What can hang from each mark
fofu: fubo
gikov: fotis giral
fubo: satafuv
dotot: satafuv
rezo: gikov satafuv
foma: satafuv
satafuv: doteg foma rezo
bibut: fotis
giral: gikov

Each row was made from one small tree. The marks that hang from a mark follow it in brackets, in alphabetical order. Every link used is in the known rows. Write each row's tree.
In the rows, 128 means zero.
Known rows
foma(satafuv(doteg rezo)): [140 128  99 111 190 117 199  77 143 142 175  87 102 151 116 167  87  73]
fubo(satafuv(doteg foma rezo)): [146 118  73 137 190 139 252  79  71 128 170  80 100 113 118 163  94 128]
gikov(fotis): [132 142 153 168 140  61  54 178 166 146 137 119 147 176 124 118 116 107]
rezo(gikov satafuv): [125 130 135 146 113  82  79 131 146 135  85 143  84 193 137 140 163 114]
foma(satafuv(doteg rezo(gikov(fotis)))): [111 147 142  99 136 155 122 100 156 138 167 133 137 130 125 139 123  92]
dotot(satafuv(foma rezo(gikov(giral)))): [121 101 146 105 103 139 185 161 148 119 105 107 168  77 138 113 128 179]
satafuv(doteg foma rezo(gikov)): [104 112 108 118 149 170 207 115 117 120 146 117 137  89 138 130 106 147]
satafuv(doteg foma rezo(gikov(fotis giral))): [116 117 146 106 107 179 119 147 131 116 135 138 183  67 126 101 117 147]
giral(gikov(fotis)): [115 158 168 153 148  56  31 186 159 141 127 134 160 155 121 109 119 122]
fubo(satafuv(rezo(gikov))): [124 135 135 156 130 136 152 125 126 138 144 127  87 158 134 120 131 145]
fofu(fubo(satafuv(foma rezo(gikov(fotis))))): [154 152 123 158 154 155 184 124  77 123 159 127 103 135 110 118 141 188]
satafuv(doteg foma rezo): [126 105  92 128 184 136 229 111 116 126 159  80 137 106 123 147  86 124]
fubo(satafuv(doteg foma rezo(gikov(giral)))): [144 116 101 115 134 177 196  97  77 117 140 129 112  81 127 127 109 153]
bibut(fotis): [126 115 151 183 122  55  71 188 174 147 145 120 141 193 144 116 100  81]
fofu(fubo(satafuv(doteg foma rezo(gikov(fotis giral))))): [169 147  92 133 135 174 179 100  54 115 153 130 109  90 110 120 125 173]
foma(satafuv(doteg rezo(gikov(giral)))): [138 128 128  89 134 156 142  95 150 130 147 136 114 119 126 129 100 101]
dotot(satafuv(doteg)): [127 133  68 142 145  47 179 119 124 144 126  67 119 129 146 171 110  99]

Write each row's tree
[144 121 170 118  93 114  39 157 136 116  77 165 148 137 116 115 165 137]
rezo(gikov(fotis giral) satafuv(foma))
[118 133 118 117 120 122 104 108 103 120 102 142 129 124 129 156 165 114]
rezo(gikov(fotis) satafuv(doteg foma))
[137 125 129 105  97 126  68 121 108 114  86 156 142 108 125 136 159 119]
rezo(gikov(fotis giral) satafuv(doteg foma))
[146 113 102 107 117 122 124 102  96 113  82 147 108 114 129 145 140 122]
rezo(gikov(giral) satafuv(doteg foma))
[ 89 137 137 131 109 150 103 139 154 136 147 126 155 119 139 114 131 120]
satafuv(doteg rezo(gikov(fotis)))
[117 143 162 146  94  86  25 151 158 135  90 152 118 188 130 130 181 110]
rezo(gikov(fotis) satafuv)
[126 122  91 118 138 117 157  91  92 118  98 133  95 130 135 164 147 119]
rezo(gikov satafuv(doteg foma))
[176 135  66 134 156 169 235  84  43 114 150 121  76  96 116 130 109 176]
fofu(fubo(satafuv(doteg foma rezo(gikov(giral)))))
[119 134  93 134 119  93 108  95 117 131  96 132  78 164 142 159 156  96]
rezo(gikov satafuv(doteg))
[116 118 124 121 106 150 125 134 148 128 127 129 131 108 140 104 109 129]
satafuv(doteg rezo(gikov(giral)))
[110 109 151 132 144 157 180 152 145 123 135 126 143 117 132 110 114 166]
satafuv(foma rezo(gikov))
[124 130 160 131 116 109  74 143 131 122  92 153 134 154 124 135 173 134]
rezo(gikov(fotis) satafuv(foma))
[108 129 149 119  87 155  70 151 158 130 132 139 166 100 133  95 126 125]
satafuv(doteg rezo(gikov(fotis giral)))
[114 127 191 134  82 142  40 188 187 132 122 149 172 128 127  76 135 143]
satafuv(rezo(gikov(fotis giral)))
[136 135 196 101 111 147  60 149 189 136 142 153 156 141 114  99 126 116]
foma(satafuv(rezo(gikov(fotis giral))))
